What can hang from each mark
J_719: J_373
J_330: J_277 J_373 J_492
J_868: J_492
J_492: J_868
J_277: J_281 J_330
J_224: J_281
J_281: J_224 J_277
J_373: J_719

Every row comes from one small tree of marks. The marks that hang from a mark follow it in brackets, in the order of their numbers. Every link used is in the known rows. Which tree was each row made from?
Known rows
J_277{J_281 J_330{J_373}}: -1.02  0.59  0.07  4.00  3.34  -0.52  -1.06  -0.13  -0.80  -2.62  -2.40  -1.20  1.34  1.54  0.62  0.17  2.39  2.52  -2.27
J_277{J_281{J_224} J_330{J_492{J_868}}}: -2.86  0.47  2.27  0.57  4.81  -0.49  -0.97  -0.82  0.46  -1.74  -3.12  -0.78  2.01  1.70  -0.24  0.63  0.59  1.01  1.43
J_277{J_281{J_224} J_330{J_492}}: -2.45  0.22  2.12  1.47  4.62  -0.67  -0.72  -0.44  -0.13  -2.10  -2.13  0.34  1.49  2.95  0.01  -0.42  -0.03  0.99  0.79
J_281{J_224 J_277{J_330{J_373}}}: -0.77  1.37  0.97  1.72  4.49  -0.32  0.06  -0.33  -0.62  -1.60  -3.02  -2.09  2.17  3.18  0.56  -1.48  -2.67  -1.46  2.47
J_277{J_281{J_224} J_330{J_373 J_492}}: -2.64  0.65  1.91  4.63  5.05  0.16  -0.96  -0.20  -1.89  -1.27  -2.32  -0.07  2.67  3.13  -0.76  -1.57  0.64  1.31  0.61
J_330{J_277 J_373{J_719} J_492}: -1.35  0.58  -0.25  7.09  3.03  0.66  -0.35  0.57  -4.98  2.72  -1.16  -0.67  4.70  1.74  -3.11  -3.73  2.17  -2.17  0.48
J_330{J_277{J_281{J_224}} J_373{J_719} J_492{J_868}}: -2.80  1.04  1.96  6.36  5.40  1.41  -0.60  -0.42  -3.68  2.44  -3.60  -1.48  5.55  1.98  -2.69  -1.98  1.67  -1.72  1.94
J_224{J_281{J_277}}: -0.69  1.82  0.07  1.00  1.13  -0.48  0.94  -0.28  0.03  -0.93  -0.78  -0.91  -0.87  1.44  2.03  -0.14  -0.06  -0.33  3.01
J_330{J_277{J_281} J_373 J_492}: -1.50  0.28  1.39  7.74  3.74  0.83  -1.24  1.40  -4.59  1.29  -0.95  0.81  3.80  2.58  -2.05  -3.71  3.13  1.48  1.86
J_373{J_719}: -1.01  0.57  -0.49  -0.02  0.59  -0.41  0.63  -1.02  0.17  0.35  -1.39  -1.55  1.07  -0.14  -0.29  0.69  0.15  -2.22  -1.82
J_281{J_224 J_277}: -0.84  0.84  2.18  -1.10  2.79  0.03  0.81  -0.28  0.45  -0.52  -1.86  -1.00  0.96  2.62  0.64  -1.06  -3.81  -2.23  3.99
J_330{J_373 J_492}: -1.45  0.17  -0.03  4.68  1.53  0.81  -0.68  1.01  -3.43  1.61  0.27  0.45  2.47  1.02  -2.27  -2.71  1.41  0.21  1.55
J_719{J_373}: 0.46  0.57  -0.94  0.06  -0.47  0.45  1.40  -1.31  -2.97  1.43  0.04  -0.32  0.84  -0.18  -0.17  -0.72  -1.08  0.20  -0.17
J_224{J_281{J_277{J_330{J_373 J_492}}}}: -1.88  2.21  -0.52  4.49  3.13  -0.88  0.19  0.11  -1.78  -1.60  -1.57  -1.30  1.12  2.72  0.88  -1.60  1.47  0.41  3.01
J_868{J_492}: -1.19  -0.24  0.33  -2.65  -0.60  -0.14  -0.77  0.86  -1.17  0.75  0.90  1.98  0.55  -1.10  0.43  -0.73  -0.29  -0.52  1.09
J_277{J_281{J_224} J_330{J_373{J_719} J_492}}: -3.37  1.07  1.25  4.91  5.71  -0.24  -0.54  -1.11  -1.74  -1.03  -3.29  -1.15  3.45  2.88  -1.05  -1.07  0.80  -0.44  -1.04
J_224{J_281{J_277{J_330{J_373{J_719} J_492{J_868}}}}}: -2.99  2.77  -0.95  3.66  3.75  -0.87  0.49  -0.75  -1.33  -0.88  -3.27  -3.51  2.10  1.28  0.29  -0.08  2.16  -1.16  2.03

Which tree is each row?
-0.17  0.23  2.31  2.61  3.24  0.41  -0.25  -0.10  -1.09  0.12  -1.66  0.60  1.44  2.37  0.32  -1.33  -0.62  0.12  1.55
J_330{J_277{J_281{J_224}}}
-2.53  0.84  1.86  7.41  5.09  1.08  -0.33  0.13  -4.29  2.11  -2.46  -0.32  5.01  3.27  -2.44  -3.61  1.24  -1.73  1.30
J_330{J_277{J_281{J_224}} J_373{J_719} J_492}
-3.76  1.30  1.25  3.71  5.62  0.05  -0.74  -1.41  -1.19  -0.72  -4.25  -2.31  4.01  1.77  -1.29  0.17  1.62  -0.54  -0.33
J_277{J_281{J_224} J_330{J_373{J_719} J_492{J_868}}}
-1.34  0.41  1.81  0.39  3.67  -0.78  -0.68  -1.15  1.14  -2.85  -2.64  -0.45  0.43  2.16  1.32  0.87  -0.51  1.05  -0.59
J_277{J_281{J_224} J_330}
-0.78  2.40  -0.87  3.42  2.61  -0.98  0.44  -0.30  -0.73  -2.11  -1.94  -1.88  0.21  1.99  1.96  -0.48  0.98  0.54  1.67
J_224{J_281{J_277{J_330{J_373}}}}
-2.26  0.82  -1.11  4.44  2.90  -0.71  -0.60  -0.34  -2.41  -0.35  -1.91  -1.61  3.34  1.21  -1.78  -1.36  2.06  -0.96  -1.61
J_277{J_330{J_373{J_719} J_492}}
-2.27  0.31  0.64  5.11  4.15  -0.48  -1.42  0.27  -1.97  -1.73  -1.88  -0.18  2.23  2.22  -0.61  -1.18  3.08  2.57  -0.62
J_277{J_281 J_330{J_373 J_492}}
-2.11  0.74  1.75  0.08  4.56  -1.08  -0.01  -0.04  -0.31  -1.62  -2.42  -1.05  2.05  3.61  0.01  -1.77  -2.80  -1.89  4.13
J_281{J_224 J_277{J_330{J_492}}}
-0.77  0.40  0.17  5.82  2.50  1.31  -1.19  1.28  -4.34  2.49  -1.25  -0.64  4.43  0.44  -3.04  -3.06  2.60  -0.35  2.83
J_330{J_277 J_373 J_492{J_868}}
-0.88  1.03  -1.57  3.17  2.47  -0.68  -0.20  -1.04  -1.05  -1.16  -2.37  -2.40  2.25  0.59  -0.39  0.13  1.22  -0.89  -3.21
J_277{J_330{J_373{J_719}}}
-1.95  1.90  -0.19  2.03  2.82  -1.71  0.37  -0.17  -0.47  -2.19  -1.46  -0.89  -0.10  2.42  1.52  -0.89  0.98  0.22  3.06
J_224{J_281{J_277{J_330{J_492}}}}
-0.99  0.96  1.44  -1.02  4.07  -1.04  0.29  -0.81  0.98  -2.30  -2.85  -1.77  1.07  2.90  1.21  -0.58  -3.20  -1.73  2.69
J_281{J_224 J_277{J_330}}
-2.21  2.41  -0.67  3.60  3.56  -0.54  -0.14  0.10  -1.24  -1.20  -2.44  -2.28  1.60  1.51  0.68  -0.64  2.09  0.33  3.35
J_224{J_281{J_277{J_330{J_373 J_492{J_868}}}}}
-0.73  0.86  0.57  6.72  3.57  0.80  -0.18  -0.21  -3.05  0.95  -2.47  -1.57  3.52  1.74  -0.88  -1.56  2.54  -0.52  -1.74
J_330{J_277{J_281} J_373{J_719}}
-2.06  0.77  0.48  -0.34  3.51  -1.47  -0.41  0.06  -0.10  -1.86  -2.84  -2.37  2.07  1.51  -0.13  -0.38  0.57  -0.53  2.96
J_281{J_277{J_330{J_492{J_868}}}}
-0.55  0.15  0.20  7.05  2.54  0.91  -1.12  1.53  -5.03  2.30  -0.06  0.65  3.91  1.76  -2.80  -4.42  1.95  -0.15  2.27
J_330{J_277 J_373 J_492}
-2.34  1.32  1.35  1.76  5.28  -0.06  -0.55  -0.20  -1.25  -0.72  -3.46  -2.54  3.63  2.82  -0.93  -1.68  -1.65  -1.57  4.33
J_281{J_224 J_277{J_330{J_373 J_492{J_868}}}}
